Each row was made from one walk, in order. Every step used is in the known rows, and no mark comes twice. Write each row's walk.
Known rows:
a/n/x: [-15 -41   9 -23  13 -34 -40 -23  25   7 -38   8 -22 -15  29  12   9  17
   8   6  -7  35  -1]
d/n/x: [-10 -49  33 -22   4 -35   2  -3  20  34 -53 -31  -6 -31  30  24  10  23
  22 -15   4  39   5]
x/t/n: [-10 -23  -5 -11 -21 -19 -27  -7  31  -5 -18 -18 -11 -15   5  26  -2  16
  14 -41  14  44  -1]
e/x/t: [ -8 -25   5   4   2  -8 -28   2  17  -5 -28 -25  -9 -18  15  41 -15  33
 -10 -40  20  43  31]
t/a/x/d/n: [-28 -40  15   7 -21 -36 -30 -19  21  21 -76 -26 -30 -18   0  23  18   1
  15  -5  43  48  15]
t/n/x: [ 10 -32  17 -31 -15 -14 -22 -25  31  11 -41 -18 -13 -12  18   9  14  14
  10  -2  -7  39  -4]
a/d: [-40 -42  11  -1 -19 -16 -40 -10  12  15 -43   4 -30   3  24  30   3   1
   9  -9  29  15  34]
d/n/x/t/a/e: [  0 -43  25 -21  -1 -29  -8  -7  35  18 -32 -41 -18 -49   4  22   2  13
  17 -38  26  57 -12]
e/x: [ -4 -34  12  -1   0 -13 -27  -2  17   8 -49 -19 -12   0  31  29 -12  30
 -14 -11  13  35  32]
n/x/d: [-16 -38  14   3   3 -23 -21 -20  20  15 -50 -22 -10 -21 -11  15  25  -2
  16 -17  16  30  31]
n/x/t/a: [  5 -33  15 -13  -6 -13 -14 -19  36   4 -37 -25  -8 -36  -7  23  11  14
  10 -18  21  35  19]
e/x/d/n: [-16 -35  10  11   1 -29 -19   6  14  18 -58 -40 -10 -16  10  28  -2  21
   4 -39  30  48  25]
n/x: [ -7 -43  24 -16   4 -20 -15 -18  22  19 -46 -16  -9 -19  18  20  14  15
   9  -1   0  27  23]
d/n/x/t/e: [ -8 -35  25 -22  -6 -23   0  -8  32  19 -33 -39  -3 -50  11  20   8  27
  24 -42  14  60  -5]
t/e/d: [ -7 -24  -9   1 -22 -24 -35 -24  29  14 -48  -2  -6 -22  13  14 -10  33
  -2 -14  26  55  20]
a/t/n/x: [  7 -26   9 -46 -14 -13 -45 -27  19  -3 -42  -6 -32  -6  21   4   2   1
   7 -17 -10  41 -11]
t/e/d/n/x: [  4 -31  13 -16 -10 -29 -17 -21  27  27 -54 -21  -3 -45  17  14  -3  42
  10 -21  20  68   3]
e/t/a/d: [-11 -51  10  -8 -30  -6 -40 -14  19  -2 -35  -5 -39 -14  13  33 -17  10
  -2   4  45  15  24]
d/n: [-27 -48  20 -10  -7 -43  -4   8  21  33 -52 -26  -8 -16  35  29  -2  24
  19 -20  16  36   6]
t/e/x/d: [ -7 -21   0  10 -22  -7 -37 -17  33   4 -51 -27 -11 -11   1   9   2  13
  -9 -28  30  56  30]

Write each row's walk:
[  3 -25   6 -33  -9 -26 -39 -27  15  11 -53  -9 -22 -35  18   7 -12  24
   6 -34  13  68  -4] => a/t/e/d/n/x
[  8 -18   0 -11 -11  -3 -33  -3  25 -11 -25 -27 -13 -13  15  32 -13  33
  -9 -43  14  54   9] => e/x/t/n
[-37 -43   7  12  -9 -45 -12   3  19  28 -55 -32  -9 -18   1  22  11   5
  27 -38  32  37  16] => x/d/n
[ -5 -38  -2  -8  -5 -34 -41 -29  38   4 -57  -5 -26 -16  -6   1  18   0
   8   5  23  36   6] => t/a/n/x/d
[  2 -29   8 -13 -14 -18 -27 -26  29   7 -45 -24 -14 -15  -7   5  25   0
  17 -18   7  43   3] => t/n/x/d
[-13 -42  28 -17   9 -30   2   1  20  21 -33 -38  -3 -45  14  32   7  25
  27 -41  11  46   2] => d/n/x/t
[-20 -23  -2  -3 -23 -14 -26 -12  36   1 -22 -18  -6 -27   2  20  -2  17
   9 -40  25  50  14] => x/t/e
[ -7 -27   8   3 -18 -18 -24  -7  30  14 -56 -39 -10 -21   9  11  -1  22
   0 -37  33  66  15] => t/e/x/d/n
[-50 -39  19  10  -6 -38 -32 -14   2  23 -63 -23 -28 -20   9  30  20   3
  23 -21  29  51  16] => a/x/d/n
[-43 -51  23  -9 -17 -30 -24   2  11  27 -49 -11 -27  -8  32  33   0   8
  20 -20  33  28  17] => a/d/n
[-16 -31 -13  -7 -11 -33 -40 -12  40  -7 -30  -3 -22 -19   4  22  -6  16
   8 -21  27  39   0] => x/t/a/n
[-20 -49  16   2 -18 -24 -34 -15  11   7 -51 -26 -36 -34   3  33  -3  13
  11  -8  44  44   8] => e/t/a/x/d/n
[-28 -21   8 -11 -17 -12 -44 -23  14  -5 -30 -10 -29 -17  12  34  11  14
  11 -24  12  56  -1] => a/x/t/n
[-15 -29   1  19  -1 -17 -33  -5  16   5 -53 -26 -14  -4   2  26  -1  12
  -7 -28  27  38  41] => e/x/d
[  1 -42  25 -20  -3 -29   4  -4  32  20 -44 -40  -6 -46   6  28   7  23
  22 -29  24  47   0] => d/n/x/t/a
[  5 -39   9 -13  -9  -9 -50 -25  22  -6  -9 -24 -35 -30  -6   8  -4  -4
   4 -27  19  51 -16] => a/e/t/n/x/d
[ -5 -41   6  -5 -24 -28 -36 -18  42  15 -44 -16 -29  -7  14  11  -7  -3
  -6   0  31  36   7] => t/a/e
[-25 -37  29 -20 -16 -11 -20 -11  20  16 -33 -24 -22 -38  12  24   9  12
  24 -41  32  51   6] => a/d/n/x/t/e
[-32 -44  30 -16  -4 -19 -17  -2  10  17 -34 -20 -23 -34  14  35   9  12
  26 -41  30  35  12] => a/d/n/x/t
[  2 -37   9   6 -15 -29 -32  -5  35  16 -54 -41 -30 -18   2  14  -8   5
  -8 -27  47  58   6] => t/a/e/x/d/n
[-27 -33   7  12 -23 -25 -41 -30  21  11 -71 -14 -33  -8  -8  20  20  -6
   5   5  41  39  28] => t/a/x/d
